What can hang from each mark
biran: damusa luzu suza
gole: luzu
damusa: gole
suza: gole tekipun tova
tekipun: biran gole luzu suza
tova: biran gole

Every row comes from one small tree of marks. The marks that hang from a mark follow it in brackets, in alphabetical order. Every link used is in the known rows. Which tree was each row made from?
Known rows
tekipun{suza{gole tova}}: [-0.26  2.18 -1.63 -0.71  1.29 -0.07 -2.53  0.39 -0.27  0.94  2.09  1.52
  0.15  0.24 -0.43  3.11 -5.72  2.80  1.05 -2.18 -2.75 -2.69 -0.05  0.36]
tova{biran{damusa} gole{luzu}}: [ 1.16  1.65 -1.15 -0.08  0.66 -0.09 -0.51  3.74  1.66  0.56 -1.21 -1.50
  1.98 -4.06 -0.03  1.66 -2.30 -1.16  2.35  1.37  0.03 -0.72 -2.86 -1.40]
suza{gole tekipun tova}: [-0.42  0.78  0.52 -0.60  1.75  0.23 -0.91  1.52  1.38 -0.29  2.85  0.98
  0.36  0.04  0.03  1.82 -3.79  2.44  1.83 -1.44 -2.07 -2.24  0.63  1.66]
tova{gole}: [-0.54  0.85  0.11  0.47  0.89 -0.08 -0.20  0.90  1.76  0.26 -0.09  0.59
  0.13 -2.65 -1.36  1.26 -3.89  0.53  1.62  0.14  0.23 -0.57 -1.93 -1.36]
tova{biran{damusa suza{gole}}}: [ 1.29  1.19 -2.91 -2.18 -1.15 -2.49 -0.56  2.29  3.38 -0.09  2.69 -0.46
  3.39 -2.90  1.59  2.10 -1.45  1.63  2.55 -0.28 -2.95 -1.28 -2.65 -2.60]
tekipun{biran}: [ 0.28  1.27 -0.80  1.89 -0.58 -1.13  0.26 -0.19  0.18  0.75 -0.29 -0.96
 -1.09 -2.81  1.29  1.45 -2.58  0.36  1.05  0.04 -0.25 -1.81 -0.99 -1.03]
suza{gole tekipun}: [-0.77  1.45  0.28  0.33  0.66 -0.03 -0.09  1.20  2.44  0.64  2.30  0.38
  0.90 -1.39 -0.92  1.41 -3.15  2.09  1.74 -1.25 -1.33 -1.22 -0.27  0.90]
biran{luzu}: [-1.52 -1.05  1.09  1.75  0.68 -1.07  1.49 -0.04  0.49  2.20  0.41  0.50
  0.24 -3.35 -0.87  2.06 -2.02 -0.56  0.20  0.57 -0.44 -0.53 -2.01  0.50]
tova{biran gole}: [ 1.08  0.79  0.65  0.29  0.85 -0.22 -0.99  1.57  3.23 -1.10 -0.72  0.04
  0.55 -3.18 -0.92  2.45 -3.02 -1.16  1.71 -0.65  0.11 -1.20 -2.71 -2.06]
biran{luzu suza}: [-1.27 -1.19 -0.46  0.54 -0.61 -2.15  2.30  0.45  0.42  1.59  1.28  0.86
  0.83 -3.43 -0.20  3.21 -1.69 -0.29  0.58  0.41 -1.53 -0.61 -2.30 -1.25]
tekipun{gole}: [-0.39  1.61  0.78 -0.26  1.71 -1.07 -0.64 -1.10  0.56  2.94  1.68  0.41
  0.67 -2.65 -0.39  0.71 -2.87 -1.45  0.46 -1.18 -0.46 -0.45 -1.29 -0.24]
tova{biran{suza{gole{luzu}}}}: [ 2.03  2.26 -1.55 -1.03 -0.08 -2.30  0.92  4.58  1.93  1.12  1.05 -0.76
  1.57 -2.09  0.94  3.98 -2.70  0.41  1.79 -0.53 -3.35 -2.01 -2.01 -2.37]
biran{damusa suza{tekipun tova}}: [-0.43  0.23 -1.02 -1.65 -0.20 -1.25 -0.11  1.96  0.37 -0.86  2.23  0.28
  2.48 -2.07  1.52  1.52 -2.36  1.04  2.69  0.17 -1.61 -2.29 -0.28  0.17]
biran{damusa{gole} luzu suza}: [-0.50 -1.05 -1.84 -0.17 -0.36 -2.98  0.92 -0.03  0.53  3.63  1.90 -0.67
  2.14 -4.49  1.09  0.00  0.47 -1.13  2.54  0.28 -1.40  0.13 -2.65 -3.07]
tova{biran{luzu suza} gole}: [ 0.02 -1.72 -0.75 -0.09 -0.12 -0.74  1.65  1.62  2.67 -0.24 -0.44  0.56
  1.37 -3.77 -1.03  4.61 -1.12 -1.57  1.87 -0.26 -0.72 -0.61 -3.67 -3.59]
suza{gole{luzu} tova}: [ 0.71  1.89 -0.82 -0.61  2.15 -0.71 -0.21  3.66 -0.36  1.64  1.39  0.10
 -0.46 -0.42  0.85  1.93 -4.15  1.30  1.12  0.30 -3.09 -1.96 -0.08  0.94]
gole{luzu}: [ 0.11  2.39  0.28  0.97  0.67 -1.33  1.07  2.58 -0.57  2.27 -0.08 -0.69
 -0.38 -3.00  0.05  1.72 -3.70 -0.70  0.64  1.02 -0.96 -1.14 -1.04  0.43]
suza{tekipun{gole luzu} tova{biran}}: [ 0.28  0.17  3.78  0.23  2.58 -0.10 -0.52  0.54  1.52  1.31  1.23 -0.21
  1.08 -0.72 -0.70  2.33 -3.13 -2.97  1.83 -2.18 -1.10 -1.23 -0.05  0.36]
tekipun{biran{luzu} gole suza}: [-2.12  0.31 -2.36  2.21  0.51  0.60 -0.61 -3.36 -2.03  4.05  0.05  0.00
 -0.24 -2.78 -0.58  3.58 -2.74 -0.82 -0.19 -2.01  0.49 -0.55 -1.64 -0.81]
tekipun{biran gole luzu suza}: [-0.99  2.83 -1.29  2.79  0.19 -0.17 -0.64 -2.34 -1.64  3.56 -0.62 -0.97
 -0.14 -1.81 -1.06  2.06 -4.41 -0.29  1.18 -1.90 -0.25 -0.54 -0.69 -1.98]
biran{suza}: [ 0.05  1.27 -0.40 -0.40 -0.72 -2.67  1.25  1.27  0.86  0.69  1.11  0.34
  0.85 -2.68  0.45  2.44 -2.85  0.15  1.56 -0.05 -1.51 -1.54 -1.61 -1.82]
tekipun{suza{gole{luzu} tova}}: [-0.04  3.19 -1.87 -0.37  1.63  0.08 -1.43  2.57 -1.46  2.20  1.27  0.49
 -0.14  0.10 -0.31  3.53 -6.20  2.09  0.64 -0.86 -3.07 -2.59  0.13  0.88]
tekipun{suza{gole{luzu} tova{biran}}}: [ 1.57  2.82 -1.54 -0.60  1.63 -0.09 -1.99  3.38 -0.02  1.21  1.03 -0.21
  0.41 -0.25  0.06  4.74 -5.72  0.44  1.20 -1.65 -3.01 -3.14 -0.72  0.24]

Write each row's tree
[ 0.70  1.22 -0.53 -0.46  1.19  0.84 -2.74  1.13  1.26 -1.13 -0.58  0.91
  0.41 -1.22 -1.19  4.48 -5.16 -0.43  1.64 -1.88 -0.59 -2.69 -1.67 -1.38]
tekipun{suza{tova{biran gole}}}
[ 0.32  0.22  2.21  0.60  0.48 -0.77 -0.20  2.14  1.59 -0.16  0.68 -0.85
  2.11 -1.97  0.37  1.45 -2.55 -0.87  2.68 -0.11 -1.45 -1.39 -0.17  0.97]
suza{tekipun{luzu} tova{biran{damusa}}}
[-0.43 -1.31 -0.41 -0.25 -0.14 -0.75  1.77  2.04  3.41  0.32  2.15  0.36
  2.18 -2.51 -0.38  4.54 -0.66  0.25  1.98 -1.35 -2.08 -1.00 -2.02 -1.22]
tova{biran{luzu suza{gole tekipun}}}
[ 2.47  2.04 -0.13  0.39  0.77 -2.26 -1.06  2.78  1.01  3.26  0.23 -2.72
  1.79 -4.67  1.42 -0.55 -0.93 -2.80  2.83  0.11 -0.77 -1.02 -2.50 -1.51]
tova{biran{damusa{gole{luzu}}}}
[-1.58 -0.61 -3.94  1.24 -0.05  0.11 -0.86 -1.51 -2.66  1.80  0.03 -0.23
  0.17 -2.39  1.17  2.82 -2.85  0.96  0.87 -0.30 -0.72 -2.00 -1.11  0.16]
tekipun{biran{damusa luzu} suza{tova}}
[-0.60  2.21 -0.64 -1.28  2.35 -0.14 -2.67 -1.48 -1.51  2.47  1.91  1.25
  0.55 -0.89 -0.70  2.60 -5.37 -0.66  0.49 -2.47 -0.81 -2.21 -0.50  0.18]
tekipun{gole suza{tova}}
[ 0.04  0.95 -0.41  1.49  1.84  2.11  0.22  2.99 -0.59 -0.57 -1.39 -0.99
 -1.10 -1.23  0.47  2.83 -3.15  0.52  2.44  0.41  0.29 -2.23  0.19  0.09]
suza{tekipun{biran} tova{gole{luzu}}}
[ 1.21  1.61 -3.44 -0.77  0.45 -1.20  0.68  3.35 -1.01  0.62  1.16 -0.52
 -0.75 -0.54  2.86  3.11 -2.89  2.31  1.95 -0.08 -3.52 -2.84 -0.11 -2.13]
tekipun{biran{suza{gole{luzu} tova}}}
[ 1.99  1.28 -1.61 -1.71  1.38 -0.93 -1.37  4.28  0.99  1.01  1.61 -1.04
  1.54 -1.95  2.01  1.83 -2.65  0.50  1.87  0.46 -3.09 -2.05 -1.33  0.45]
suza{gole{luzu} tova{biran{damusa}}}
[ 1.50  1.36  0.95 -0.51  2.25  0.41 -0.65  4.62  1.68 -0.06  1.64 -0.60
  0.70 -0.53  0.78  3.40 -3.12  0.09  1.78 -1.39 -2.31 -2.59 -0.02  1.40]
suza{gole{luzu} tekipun tova{biran}}
[-2.08 -0.89 -3.00  1.79 -0.22  0.74  0.79 -0.06  0.95  1.40  1.79 -0.82
  1.24 -2.64  0.91  1.32 -0.11  2.91  1.64  0.10 -0.60 -0.47 -0.90  0.39]
suza{gole tekipun{biran{damusa luzu}}}
[-0.22  1.36 -0.85  2.43 -1.98 -2.44  2.69  0.84 -0.05  0.73 -0.57 -1.32
 -0.18 -2.57  0.85  2.34 -2.16  0.65  2.06  0.43 -1.87 -1.16 -0.70 -3.36]
tekipun{biran{suza} luzu}
[-1.69 -0.39 -2.15  1.20  1.90  0.79 -1.08 -2.67 -2.68  3.49  0.57  0.75
 -0.77 -1.64  0.05  3.98 -3.11 -1.04  0.16 -2.35 -0.24 -1.93 -0.95 -0.25]
tekipun{biran{luzu} gole suza{tova}}
[-0.98 -0.91 -5.28  0.32 -1.46 -1.50  1.31  0.36  0.50  1.63  1.74 -0.67
  1.46 -3.08  2.02  2.20 -0.13  3.23  1.77  0.95 -2.41 -0.66 -2.24 -2.64]
tekipun{biran{damusa luzu suza{gole}}}
[-0.95  2.29 -0.86  0.75  1.03 -0.41 -1.08  0.74 -0.71  1.50  1.31  0.79
  0.41  0.55 -1.35  2.75 -6.29  2.21  1.29 -1.65 -3.45 -1.72  0.45 -0.22]
tekipun{luzu suza{gole tova}}
[ 0.51  0.47  0.33 -0.59 -0.25 -0.09  0.42  2.66  3.82 -1.96  0.18  0.20
  1.83 -2.80 -0.93  3.80 -2.07 -0.51  3.07 -1.32  0.09 -1.70 -2.32 -2.92]
tova{biran{suza{tekipun}} gole}
[ 0.18 -1.80 -1.45 -1.16  1.33 -0.72 -1.01  1.18  1.90  0.91  2.17  0.42
  1.98 -2.32  1.03  2.08 -1.33  0.39  1.19  0.05 -2.42 -1.27 -1.97  0.51]
suza{gole tova{biran{damusa luzu}}}
[-1.11 -2.18 -1.18 -0.66  1.24 -0.41  1.24  1.37  0.51 -0.09  0.25  1.91
  0.46 -2.17 -0.69  3.80 -1.89  0.12  1.48  0.28 -1.42 -1.13 -2.08 -2.37]
biran{luzu suza{tova{gole}}}
[-1.00  1.71 -1.90  2.35  0.42  1.08 -0.68 -0.14 -1.39 -0.01 -1.96 -0.07
 -1.20 -0.69 -1.28  3.13 -5.33  1.40  2.00 -0.68 -0.69 -1.63 -0.12 -2.30]
tekipun{biran luzu suza{tova{gole}}}
[ 1.11  1.92 -1.86 -0.59 -0.29 -3.06  0.40  3.11 -0.43  3.61  1.19 -1.95
  1.86 -4.02  1.75 -0.40 -1.30 -0.77  3.11  0.81 -2.00 -0.70 -2.09 -3.01]
biran{damusa{gole{luzu}} suza}
[-1.57 -1.01 -2.08 -0.13 -1.24 -2.38  1.85  0.46  0.32  2.10  1.54  0.23
  2.56 -4.35  0.53  1.87 -1.10  0.33  1.12  1.52 -1.51 -0.07 -2.66 -1.10]
biran{damusa luzu suza}
[ 0.37  2.32 -1.08  1.18  1.67 -0.37  0.01  0.31 -1.64  3.49  0.01 -1.96
 -0.66 -2.69  1.43  1.34 -2.58 -1.32  1.06 -0.52 -0.02 -0.85 -1.00 -0.67]
tekipun{biran gole{luzu}}
[-0.84 -0.91 -0.28  1.09  0.56 -1.88 -0.18 -0.78  0.28  4.07  1.17 -0.91
  1.46 -4.42  0.24 -0.87 -0.01 -1.41  2.07  0.40 -0.46  0.44 -2.41 -1.18]
biran{damusa{gole} luzu}
[ 0.34  0.87 -1.85 -2.32  0.74 -1.70 -0.29  2.13  1.07 -0.20  3.07  1.39
  0.83 -0.05  1.05  2.77 -3.41  2.22  1.81 -0.86 -3.88 -2.43 -0.55 -1.42]
biran{suza{gole tova}}
[-0.18  2.52 -1.11  0.38  1.94  1.29 -1.06  2.38 -1.73  1.02 -1.00  0.63
 -0.46 -0.99 -1.48  3.48 -6.21  0.53  1.24  0.06 -0.59 -1.93 -0.91 -0.22]
tekipun{suza{tova{gole{luzu}}}}
[-0.60 -2.11  2.47 -0.33  3.23  0.64 -0.31 -0.40  1.24  1.66  1.93  0.75
  1.25 -2.05 -0.33  3.34 -1.19 -3.72  0.79 -2.26 -0.13 -1.42 -1.14  1.31]
suza{tekipun{gole} tova{biran{luzu}}}
[-0.15  1.61 -3.48 -1.82 -1.17 -2.31 -0.28  1.61  1.55  0.89  2.79  0.21
  2.53 -2.55  1.24  1.12 -2.36  3.21  2.23  0.60 -3.06 -0.70 -1.66 -1.94]
biran{damusa suza{gole}}
[ 0.84  0.66 -3.35 -0.99 -0.11 -1.48  0.08  1.37  0.36 -0.75  2.05  0.29
 -0.50 -0.40  2.68  2.88 -2.26  2.97  2.25 -0.88 -3.37 -2.75 -0.28 -2.45]
tekipun{biran{suza{gole tova}}}
[ 0.61  0.65 -1.04 -0.44  0.05 -0.28 -1.34  1.60  3.15 -0.49 -0.45 -0.49
  2.19 -3.84 -0.09  1.03 -2.34 -0.18  2.45  0.74  0.24 -0.63 -3.04 -1.69]
tova{biran{damusa} gole}
[ 1.42  1.73  0.60  0.76  1.13  0.02  0.00  3.74  1.93  0.29 -1.60 -1.00
  0.45 -2.90 -0.86  3.12 -3.29 -1.56  1.73  0.62  0.04 -1.21 -2.47 -1.53]
tova{biran gole{luzu}}
[ 0.32  1.33 -0.13 -0.04  2.82  0.48 -0.17  3.56 -0.43  0.47 -0.67  0.28
 -0.74 -1.49 -0.30  1.86 -4.31 -0.29  1.47  0.95 -0.99 -1.54 -0.80 -0.22]
suza{tova{gole{luzu}}}
[-0.17 -2.54 -1.04 -0.53  1.47  0.44 -0.80  0.93  1.65 -0.30 -0.06  0.56
  1.62 -3.12 -0.21  2.52 -1.45 -1.13  1.74  0.92 -0.45 -0.89 -2.89 -0.60]
suza{tova{biran{damusa luzu} gole}}
[-0.54  1.37 -2.76  0.40 -0.93 -2.02  0.98 -0.74 -0.88  2.78  0.87 -1.48
  1.61 -3.01  1.47  0.46 -1.46  0.14  2.40  0.39 -1.42  0.13 -1.61 -3.58]
tekipun{biran{damusa suza} gole luzu}
[-1.73 -1.30  0.31  3.19 -0.01  0.55  1.98 -0.75  0.21  1.14 -0.28 -0.62
 -0.47 -3.09  0.12  2.75 -0.76 -0.02  1.19 -0.60  0.58 -1.07 -0.75  0.47]
suza{tekipun{biran{luzu}}}
[-0.77 -1.57 -1.88 -1.19  0.92 -1.57  1.13  1.34  0.56  0.90  2.61  1.78
  0.68 -1.00  0.49  3.47 -2.39  1.46  0.84 -0.21 -3.63 -1.59 -1.38 -0.82]
biran{luzu suza{gole tova}}
[-1.56  1.17  1.73  0.61  0.46 -1.28  1.88  0.15  0.75  2.26  1.72 -0.10
  2.02 -1.88 -1.44  1.83 -2.62 -0.72  2.22 -1.10 -1.21 -0.12 -0.52 -1.80]
biran{suza{tekipun{gole luzu}}}
[ 0.92  1.92 -0.05 -1.15  2.22 -0.09 -3.25 -0.83 -0.06  1.78  1.42  0.81
  0.89 -1.17 -0.22  3.96 -4.63 -2.43  0.92 -3.16 -0.89 -2.74 -1.49 -0.36]
tekipun{gole suza{tova{biran}}}
[-1.10  1.11 -0.99 -0.76 -1.56 -1.42  0.86  1.46  1.24  0.28  1.83 -0.29
  2.96 -3.48  0.69  1.10 -1.82  1.57  2.67  0.49 -0.86 -1.34 -0.97 -0.66]
biran{damusa suza{tekipun}}
